Each row was made from one small tree. The marks that hang from a mark follow it in brackets, in alphabetical order. Every link used is in the known rows. Write each row's tree.
Known rows
talal{lafi{fenu} lodudu}: [-1.51 -3.34  0.07 -0.73 -0.04 -0.92  2.59  1.57 -0.38  0.75  1.24  0.81
  1.27  0.63  0.17  0.19  0.09  1.72 -0.07  0.47  2.06  1.32  0.05 -0.50
  0.89  1.78  2.46 -4.53 -0.26]
mobi{lafi}: [-0.52 -4.29 -0.93  0.59 -1.07 -0.10  1.33  2.60  1.33 -0.36  0.08 -1.81
  1.37  1.35  1.00 -1.06  0.83 -0.02 -0.76  0.59 -1.34 -0.72 -1.68  1.40
 -0.25  0.31  1.26 -3.77 -0.06]
pofom{fenu{lodudu{talal} moti{visap{lafi}} topilus}}: [ 0.21  2.44  1.10  0.52 -0.40  0.22  0.83 -2.14  0.62  0.06  1.00 -0.23
  0.24 -1.36 -3.01 -0.18  0.15 -1.38  1.04 -0.01  0.36 -1.12  0.09 -1.10
  2.01  0.10 -1.77  3.51  0.87]
lafi{visap}: [-1.60 -2.32 -0.39 -1.53  0.49  1.02 -1.75  0.58  1.21 -1.21  0.15 -1.48
 -2.01 -0.51  1.35 -0.32  0.36  0.12 -0.11  1.70 -0.31  1.11  0.36 -0.34
 -1.64 -0.44  0.66 -2.66 -2.08]
topilus{fenu{lafi{visap} lodudu moti} pofom}: [ 1.17  2.53 -2.44  0.43  0.60  2.65 -1.06 -1.61 -2.66  0.01 -0.10 -0.79
 -1.72  2.49  2.06  0.30  4.23  0.52 -2.69  1.57  1.09  0.20 -3.12 -1.04
  0.19 -2.23 -2.71 -0.08  2.76]
moti{talal}: [ 0.16 -2.79 -0.89 -0.41 -0.29 -0.76 -0.80  1.49  2.64 -0.26 -1.50  0.92
 -0.20 -1.57 -0.09  0.34 -1.80 -0.07  0.48 -0.66 -0.39 -1.07 -0.45  1.49
 -1.97 -0.54  1.00 -0.62 -0.77]
topilus{fenu{lafi{talal} pofom}}: [ 1.20  0.03 -2.19 -0.36 -0.13  0.88  1.36  0.18  0.11 -1.18  0.58  1.44
 -0.12  0.51  1.23 -1.32  0.63  0.14 -3.32 -0.52 -0.15  0.78 -0.31 -0.38
 -1.12 -1.23 -0.14  0.48  1.20]
topilus{fenu{lodudu{visap{lafi}}} pofom}: [-1.07  1.06 -1.29  1.96 -1.23  1.39 -1.43  0.17 -1.29 -0.08  1.87  1.07
  1.22  2.24  0.27 -0.03  2.23  0.08 -1.21  0.65  1.22  2.70 -4.12 -1.33
 -1.91 -2.32 -0.60  0.42  0.36]
fenu{lafi moti pofom}: [ 2.18 -0.61 -2.04 -0.33  0.49  2.86  0.54 -0.25  0.44  1.47  0.13 -0.86
 -1.97  1.21  0.69 -2.30  3.35 -0.69 -2.76  0.62  0.34 -1.52  2.21  1.34
  3.21 -0.80 -0.79  0.19  4.26]
mobi{lafi{talal{moti{fenu{pofom}}} visap{lodudu}}}: [-0.29 -0.22  0.88  0.68  1.59  0.82 -0.17 -0.45 -0.75  0.11 -0.40 -0.64
 -0.17  1.11  2.55  0.64 -0.85  0.89  0.51 -0.02 -2.27 -1.33 -0.72 -0.02
  0.20  0.09  0.51 -1.83 -2.02]
visap{lafi moti{talal}}: [-0.67  0.80  0.15 -1.15 -3.10 -0.88 -0.39 -0.74  1.12  1.43  0.26 -1.54
  1.35 -2.82 -2.42 -3.40 -3.29 -0.75  1.53 -0.12 -0.74  0.07 -2.06  1.45
 -1.12 -3.72 -0.39 -0.08  0.61]
topilus{fenu{moti{talal visap{lodudu}}}}: [-0.11 -0.99 -1.46  0.33  0.68  1.09 -0.79 -1.06  1.80  0.56 -0.80  0.57
 -1.67 -2.03 -0.81 -1.58  0.04 -1.20 -1.38 -1.34 -0.51 -1.03 -2.13 -1.36
 -0.46 -3.14 -2.21 -1.91  0.47]
visap{lafi{fenu talal} lodudu}: [-0.47  1.18  1.37  0.15 -2.80 -2.94  1.27  1.90  1.83  0.06  1.88  1.90
  1.94 -4.22 -0.10 -0.51 -3.50  1.25  2.88  1.28 -1.79  3.37 -1.14  0.58
 -4.30 -0.93  0.70  0.37 -1.35]
lodudu{talal{lafi{fenu{pofom topilus}}} visap{moti}}: [-1.24  1.77  1.86  0.87 -1.20  1.18 -0.84 -1.59 -0.68  0.79 -0.34 -0.17
  1.38  1.40  0.41 -0.54 -0.53 -0.34 -0.66 -2.66  0.45  1.90  2.49  0.72
  0.74  0.79  3.36  0.17 -1.27]
fenu{lafi{talal{moti}} pofom topilus}: [ 1.95  2.71 -2.35  0.74  1.90  0.66 -0.30  0.59 -2.27 -1.36 -1.41  0.87
 -0.49  2.25 -0.82  0.46  0.32 -0.08 -1.81 -0.78  1.32 -1.10  4.18  0.74
  2.13  2.08  0.13  3.08  3.04]
pofom{fenu{lodudu moti}}: [-0.64 -0.96 -0.65 -0.03 -0.61 -0.69  2.50  0.22  1.22  0.60  2.16 -0.65
 -0.20 -1.03 -1.31  0.84  2.12 -0.38  0.75  2.05  0.03 -2.21  0.21  0.21
  1.65 -0.86 -1.98  1.45  0.57]
pofom{fenu}: [-2.06 -3.35 -0.58 -1.07 -1.86 -1.82  3.25  1.03  2.92 -0.80  2.06 -0.25
  1.20 -0.88 -1.11  0.16  0.25 -0.60 -0.09  1.35 -0.92 -0.18  0.22 -0.07
 -0.96 -1.08 -1.26 -1.21 -1.83]
visap{moti{fenu{pofom topilus} talal{lafi lodudu}}}: [ 0.51  0.67  0.81 -1.61  1.44  0.46  0.15 -2.71 -1.11  3.02 -1.10  1.45
 -0.10  0.03 -2.28 -0.76 -0.39 -0.03 -0.12 -1.34  2.36 -1.72  2.56 -0.23
  3.57 -0.24 -0.26  0.77  0.03]
lafi{fenu}: [-0.72 -3.34 -0.76 -1.35  0.23 -2.09  1.59  2.22  2.22 -1.65  0.02  0.45
  0.41 -0.97  1.56  0.93  1.00 -0.13  0.05  0.64 -0.86  0.61  1.73 -0.36
 -2.16  0.83  0.02 -1.93 -2.35]
lafi{fenu{topilus} visap}: [-1.44 -0.02  0.01 -2.36  2.95 -0.75 -1.12  0.30  0.52 -2.30 -1.16 -0.80
 -1.40 -0.85  1.90  1.98  1.39 -0.18  0.35  0.86  0.70  0.41  3.98 -1.70
 -1.57  1.55  0.08 -1.04 -2.61]
lafi{fenu{pofom topilus} talal visap{lodudu}}: [ 0.57  3.36  1.63 -1.86  3.62 -0.07 -2.05 -0.23 -0.65 -1.16 -1.40  1.80
 -2.55 -1.86  2.22  3.00 -0.59  2.26  2.06  1.25  0.56  1.59  5.15 -1.67
 -2.19  2.02  0.95  3.02 -3.52]
topilus{fenu{lafi{talal{moti}} lodudu} pofom}: [ 1.28  2.28 -3.02  1.69 -0.51  0.14  0.14  0.32 -3.23 -1.80 -0.26  1.32
  0.58  3.05  1.21  1.50  1.41  1.05 -2.10  0.31  0.32  0.81 -3.82 -0.67
 -1.32 -0.94 -1.95  1.06  1.58]
mobi{lafi{talal visap{moti{fenu{pofom}}}}}: [ 0.64 -0.40  1.34 -1.80  1.17  1.08 -0.08 -1.73 -0.80  0.38 -0.85 -2.17
 -0.70  1.28  2.27 -0.50 -0.46  1.25 -0.14  0.06 -2.25 -1.14 -0.40  0.04
 -0.09 -0.14  0.39 -0.98 -2.06]
mobi{lafi{fenu{lodudu moti pofom} talal visap}}: [ 1.79  0.90  1.00 -1.00  3.51  1.56 -0.34 -0.34 -1.41  0.02 -1.17 -1.75
 -1.50  0.97  4.34  1.71  1.42  1.98  0.77  0.74 -1.00 -2.53  0.57 -0.46
  0.65  1.51  1.24  0.93 -0.62]
fenu{lafi{talal{moti}} lodudu{visap} topilus{pofom}}: [ 1.28  5.16 -1.17  3.53  0.53  0.02 -3.03  1.29 -5.01 -1.28 -1.27 -0.28
  0.15  4.06 -0.73  3.34  0.82  0.47  0.10 -0.43  2.34  0.17 -0.21  1.43
  0.72  2.63  0.49  4.17  4.16]
lodudu{visap{moti}}: [-2.59 -1.42  0.27  0.62 -1.99  0.02 -1.73  0.54  0.26  0.68  0.75 -2.67
 -0.32  0.50 -1.51 -1.52  0.15 -0.83  0.31 -0.01 -0.23  1.45  0.11  1.32
 -0.40 -1.49  1.02 -1.96 -0.14]
fenu{lodudu{visap{moti}} topilus{pofom}}: [-0.45  3.12 -0.22  1.89  0.29  0.97 -3.93  0.72 -3.44  0.38 -0.61 -0.81
 -0.79  2.56 -2.04  1.75  2.82  0.23  1.24  1.35  3.27  1.19  1.17  0.27
  1.25  1.14  0.08  3.41  1.05]
lafi{talal{moti{fenu{pofom}}}}: [ 0.46 -0.99 -1.49  0.08  1.49 -1.18  0.80 -0.23 -0.02 -1.35 -0.23  2.53
  0.00  1.42 -0.03  1.26 -1.27  0.09 -0.53 -1.26 -2.23 -1.08  1.60 -0.28
 -0.31  0.77 -0.93  0.62 -1.90]
pofom{fenu{lafi{visap} lodudu{talal} topilus}}: [-0.20  2.84  1.37  0.13 -1.04 -0.47  1.07 -0.70 -0.08 -1.43  0.79 -0.87
  0.47 -1.09  0.06  1.60  0.46 -0.61  0.54  1.13  1.05 -0.18  0.59  0.45
  0.43  1.18  0.13  3.20  0.54]
visap{moti}: [-1.10 -1.84 -1.01 -1.11 -1.98 -0.75  0.08  0.51  0.36  0.07  0.16 -1.83
 -0.60 -0.69 -1.69 -2.01  0.18 -0.16  0.21  1.38 -0.51  0.81  0.65  0.75
  0.03 -1.50 -0.76 -1.74 -1.09]

Which tree is each row?
[ 0.03 -0.64  1.45  0.09 -1.98  0.33 -1.70  1.06  1.75 -0.08  0.85  0.06
 -0.45 -2.98 -1.84 -2.81 -3.43  0.03  1.55  0.35 -1.11  2.66 -3.35 -1.23
 -2.37 -1.07 -0.49 -0.54 -0.83] => moti{visap{lafi{talal} lodudu}}
[ 0.29 -3.42  1.54 -0.92  1.05  0.88 -2.36 -0.17  1.17  0.56 -2.29 -0.11
 -2.35 -1.06 -1.76 -0.73 -2.84  0.37  1.31 -1.20  0.89 -0.30 -2.53 -1.28
 -0.19  0.40  0.63 -1.99 -0.57] => moti{talal{lodudu} visap}
[-2.77 -2.74 -2.06  1.80 -0.13  0.14  1.71  1.10 -2.35  0.76  1.38  0.18
  1.45  2.77 -2.03 -0.63 -0.52  0.67 -0.52 -0.12  1.88 -0.36 -0.86 -0.10
  3.68  0.69  1.64 -5.85  1.28] => talal{lafi lodudu moti}
[ 0.12  0.57  0.42 -1.21  2.34  1.21 -1.47  0.52  1.05  0.85 -1.62  1.30
 -0.34 -1.97  2.09  1.29 -0.95  0.46  0.32 -0.85  2.14 -1.70  2.19 -0.26
  0.13  0.16  1.66  0.17 -1.15] => moti{talal{lafi{fenu{pofom topilus} visap{lodudu}}}}
[-0.59 -0.32  0.37 -0.10 -2.45 -1.67  0.85  0.50  0.19  0.12  1.95  1.07
  1.25 -1.08 -2.46 -1.61 -3.73  1.70  1.77  0.91 -0.80  3.42 -2.24  0.88
 -2.65 -0.26  1.89 -0.63  0.67] => visap{lafi{talal{lodudu}}}
[ 1.64 -0.62 -0.47 -1.15  3.06  1.03  0.10 -0.98  1.68  1.57 -1.31  3.99
  0.90  0.15  0.21  0.78  0.32 -1.41 -2.01 -2.99  2.01 -3.44  3.33 -0.21
  2.28  0.79 -0.09  2.08 -0.18] => moti{fenu{pofom topilus} talal{lafi}}
[-1.39  0.98  1.76 -0.09 -4.19 -1.57  1.05 -1.05  1.59  2.76  2.83  0.29
  1.77 -4.02 -2.53 -3.75 -1.57 -1.36  1.92  1.52 -1.33  2.30 -1.60  0.49
 -0.56 -3.94 -2.14 -0.61 -0.80] => visap{lafi lodudu moti{fenu}}
[ 0.19  2.32 -1.12 -1.06 -0.86  0.67 -0.25 -2.53 -3.35 -0.56 -0.67 -0.51
 -1.09  2.71  0.68 -0.12  0.14  2.37 -1.81  0.96 -0.04  3.26 -3.46 -1.12
 -2.44 -1.96 -1.56 -1.75  0.35] => topilus{fenu{lafi{talal{lodudu} visap{moti}}} pofom}
[ 1.38 -3.59  0.72 -1.41  0.17  0.53  0.28 -0.56  2.43 -0.62 -0.24 -0.49
 -0.81 -0.17  0.59 -1.94  0.71 -2.79 -2.68 -1.67 -1.10 -0.87 -1.94 -1.80
  0.29  0.18 -2.91 -1.94  0.08] => moti{fenu{lafi} visap}
[ 2.44  2.45  0.04 -0.77  3.80 -1.37 -1.21  0.19 -1.42 -1.72 -2.28  0.71
 -2.16 -0.72 -0.22  2.94  0.37  0.85  1.36 -0.51  0.46 -1.54  2.53 -1.57
 -0.04  3.31 -1.06  3.99  0.22] => lafi{fenu{lodudu moti{visap} topilus} talal}
[ 1.58  3.89 -0.49 -0.19  0.51 -1.67  0.09 -0.08 -1.39 -0.37  0.12  1.48
  1.01 -0.30 -0.74  1.27 -0.38  1.09  1.62  0.58 -0.09  0.89  0.41 -0.10
 -1.61  0.77 -0.70  3.70  1.31] => visap{lafi{fenu{lodudu moti topilus{pofom}} talal}}
[-0.14 -1.71  0.33 -0.70  0.43  0.23 -0.34  0.89 -0.06 -1.20 -0.84 -2.30
 -0.37  1.16  2.38  0.20 -1.33  1.74  0.18  0.52 -2.21 -0.20 -1.87  0.98
 -2.14  0.78  1.96 -2.61 -1.31] => mobi{lafi{talal visap}}
[-0.23 -2.28 -1.59  1.31 -0.23 -1.09  1.36  1.96 -0.57 -1.35 -0.77 -1.23
  1.56  2.23  0.65  0.37 -1.44  0.88 -0.16 -0.66 -2.68 -1.50 -1.82  1.44
 -0.50  0.87  1.07 -2.95 -0.24] => mobi{lafi{talal{moti}}}
[ 1.57  2.11  1.55  0.25  0.73 -0.15 -0.62 -1.49 -0.07 -0.94 -0.41  1.33
 -0.24 -0.47  1.51  1.29  1.34 -1.65 -0.67 -0.46  0.59  0.03  0.93  0.27
  0.45  2.23  0.05  2.86  0.34] => moti{fenu{lafi{visap} lodudu{talal} topilus}}
[ 3.56  1.25  0.07 -0.15  0.94  3.19 -1.35 -0.75 -0.22  1.58 -1.01 -0.49
 -3.56 -0.21  0.13 -2.13  0.45  0.52 -1.29 -0.09 -0.31 -0.63  0.40 -0.04
  2.03 -0.30 -1.36  1.72  3.33] => fenu{lafi{talal} moti{visap{lodudu}} pofom}
[ 1.06  0.49 -0.33 -0.53  3.27  0.13 -0.42  1.92 -0.37 -0.99 -0.40  1.81
 -0.72 -0.35  1.18  2.21  3.40 -0.10  0.67  1.19  2.79 -0.84  5.12 -1.45
  1.47  2.73  0.44  3.89 -0.99] => lafi{fenu{lodudu pofom topilus}}
[ 1.20  2.65 -0.62 -1.11  1.14 -0.89  0.82 -0.68  0.16 -0.10  0.32  1.58
  0.68 -0.82 -0.87 -0.35 -0.84  0.44  0.54 -0.29 -0.50  0.39  2.98 -0.31
 -0.74  0.31 -0.17  2.90  1.05] => visap{lafi{fenu{moti pofom topilus} talal}}
[ 1.31 -2.28  0.15 -0.85  1.29 -0.53  1.95  1.66  0.45 -0.89 -0.99 -0.15
  1.02  1.30  3.13  0.96 -0.04  1.72 -0.12 -0.31 -1.93 -0.97  0.60  0.20
 -1.25  1.72  1.67 -0.59 -1.71] => mobi{lafi{fenu{pofom} talal}}
[-0.67 -1.18 -0.34  1.08  0.97  0.42 -0.42 -0.50  0.15 -0.61  1.16 -0.03
  0.80  0.10 -1.08 -1.34 -0.05 -3.18 -0.25 -1.33 -0.71 -2.22 -2.27 -2.56
  2.28 -0.76 -3.06 -0.75 -0.32] => talal{moti{fenu{lodudu} visap{lafi}}}
[-1.80 -1.49  1.05  2.36 -2.82  1.04 -0.90  0.36  1.27  0.07  0.84  0.51
  1.90  1.49  0.75 -0.73 -1.63 -0.38 -1.15 -2.48 -0.71  2.81 -1.21  1.99
 -1.32  0.84  4.55 -2.25 -0.79] => lodudu{talal{lafi} visap}
[-2.04 -0.80  0.71  0.51 -1.56 -0.08 -2.46  0.05  0.63  1.15 -0.49 -2.18
 -0.43 -0.32 -1.27 -0.87 -1.36 -0.79  0.88 -1.18 -0.19  0.24 -0.35  1.83
 -0.84 -1.83  1.31 -1.03  0.00] => lodudu{visap{moti{talal}}}
[-1.35  0.48  0.28  3.91 -1.31  1.21 -1.59  1.27 -1.19 -0.27  1.09  0.37
  1.54  1.57  0.63  0.78 -0.34 -0.60  0.31 -1.35  0.69  0.28 -1.57  1.29
  1.34  1.23  3.49  0.21  0.23] => fenu{lodudu{talal{lafi moti} visap}}
[-0.87  1.23  1.34  2.48 -3.19 -0.02  0.60 -1.04  1.85  1.25  2.31  3.12
  2.39 -2.21 -0.83 -2.39 -2.42 -1.15  1.39 -0.14 -2.09  2.77 -0.95  0.45
 -0.59 -1.84  0.44  0.17 -1.59] => visap{lafi lodudu{talal{moti{fenu{pofom}}}}}
[ 0.51 -2.25  1.05  0.86 -0.44 -0.80  1.66  1.99  0.77 -0.93 -0.51 -0.72
  1.88  0.32  3.32  1.02  0.87  0.45  0.76  0.13 -1.45 -0.59 -1.45  0.73
 -0.71  1.98  2.21 -1.11 -1.55] => mobi{lafi{fenu{lodudu{talal}}}}
[-1.58 -1.04 -1.21  1.41  1.83 -1.29  0.81 -1.59 -2.57  0.24 -0.28  2.18
  0.39  3.71 -2.93  1.68  1.03 -0.20  0.13 -0.18  0.91  0.19  1.41 -1.16
  2.67  1.56 -1.64 -2.54 -0.37] => talal{lodudu moti{fenu{topilus{pofom}}}}
[-0.14  1.00 -0.39  0.30 -1.14 -1.43  2.38  1.61  0.19 -0.94  1.58 -0.76
  1.23 -0.90 -1.48  1.29  1.62 -1.09  0.10  1.56  1.95 -1.38  0.89  0.66
  1.44  0.94 -1.09  2.91  2.24] => pofom{fenu{lafi lodudu topilus}}
[-2.49 -0.78  1.69  0.56 -0.49 -0.87 -0.77 -1.26 -1.37  1.84  0.76 -0.55
 -0.57  1.16 -3.48 -0.43  0.16  0.03  1.27  0.05  1.57  2.37  1.12  0.29
  1.34  0.58  1.27 -1.94  0.47] => talal{lodudu{visap{moti{fenu{topilus}}}}}
[-0.37 -0.11  1.12 -0.23  1.20 -2.47  0.64 -0.73 -0.95  0.36 -0.46  0.46
 -1.20  0.50 -0.27  2.36 -1.29  2.46  1.84 -0.47 -1.12  1.59  1.29  0.47
 -1.74  1.82  1.71 -0.82  0.19] => lafi{fenu{moti} talal{lodudu{visap}}}
[ 2.25 -3.21  1.60 -2.19  3.26  2.22 -1.78 -2.05  3.25  0.86 -2.11  2.19
 -1.92 -0.88  0.76 -0.80 -0.52 -2.19 -1.24 -3.07 -0.43 -2.98  0.12 -2.68
  0.83 -0.29 -2.10  1.26 -2.44] => moti{fenu{pofom} talal visap}
[-0.41  1.48  1.20 -1.27 -1.50 -0.39  1.13 -0.57  0.28  0.20  0.85 -2.88
 -0.22 -2.30  0.52  0.55 -0.20 -0.41  1.03  1.52  0.60 -2.18 -1.66  0.51
  0.57 -1.76 -1.26  1.97  0.83] => pofom{fenu{lafi{visap{moti{talal}}} lodudu}}
[ 0.10 -2.94  0.24  0.30  0.38 -0.81  1.71  3.00  0.60 -0.73 -0.07 -1.51
  1.61  0.28  2.95  0.91  1.84  0.26  0.48  0.90 -0.56 -1.59 -1.18  0.40
 -0.11  1.56  1.32 -1.73 -0.79] => mobi{lafi{fenu{lodudu}}}
[-0.71  0.16  0.48  0.13 -2.68 -0.41 -0.61  0.94  0.65  2.64 -0.38 -0.33
  0.17 -3.38 -1.36 -1.60 -2.35  0.60  1.75  0.63  0.67 -0.02 -0.94  1.76
  0.24 -2.58  0.39 -1.27 -0.62] => visap{lodudu moti{talal{lafi}}}
[-0.27  0.55 -1.62 -0.44 -0.78 -1.33  3.31 -0.49  1.01  0.02  0.82 -1.45
  0.51 -0.12 -2.42  0.14  1.83 -1.46 -1.35  0.61  0.27 -2.07  2.22  1.13
  1.89 -0.43 -2.65  0.43  3.40] => pofom{fenu{lafi moti topilus}}
[-1.63  0.50 -0.49 -2.38  1.44  0.28  0.05  0.03 -0.98 -0.51 -0.33 -1.82
  0.11 -0.10  1.14  0.10  0.91  0.07 -0.89  0.16  1.91 -0.63  2.63 -1.14
  1.08  0.32  0.29 -2.46 -1.21] => talal{lafi{fenu{topilus} visap{moti}}}
[ 1.22  2.97  2.30  0.59 -2.16  0.00  0.18 -2.40  0.18  1.97 -0.38  1.78
  0.02 -1.99 -0.96 -1.63 -0.03 -0.86  0.44  0.10 -0.41  2.07  2.59  1.11
  1.32 -0.51 -0.79  2.39 -1.05] => visap{lodudu{talal} moti{fenu{lafi pofom topilus}}}
[ 2.75  1.76 -1.93  0.61  0.92  2.71 -1.69 -1.58 -1.76  0.46 -1.85 -0.09
 -1.65  1.72  0.95 -0.09  2.48 -0.20 -2.59 -0.73  1.15 -1.44 -4.61 -1.39
  0.49 -2.23 -3.39  0.97  3.29] => topilus{fenu{lafi lodudu moti{talal visap}} pofom}
[-1.77 -0.03  1.11  0.51 -1.73 -1.64 -0.45  1.03  1.24 -0.40  1.67 -0.34
  1.87 -0.50 -0.01 -0.25 -2.34 -0.16  0.95 -1.09 -1.41  2.53 -0.97  0.82
 -3.63 -0.50  2.15 -0.37 -0.06] => lodudu{visap{lafi{fenu talal}}}
[ 1.23  0.56  1.11  0.38 -1.59  0.60  1.93 -1.38  0.98  0.12  0.81 -1.62
 -0.49 -0.96 -0.36 -0.43  0.68 -1.23 -0.30  0.11 -0.82 -1.66 -2.04 -0.04
  1.81 -0.28 -1.83  1.78  1.89] => pofom{fenu{lafi lodudu{talal} moti{visap}}}
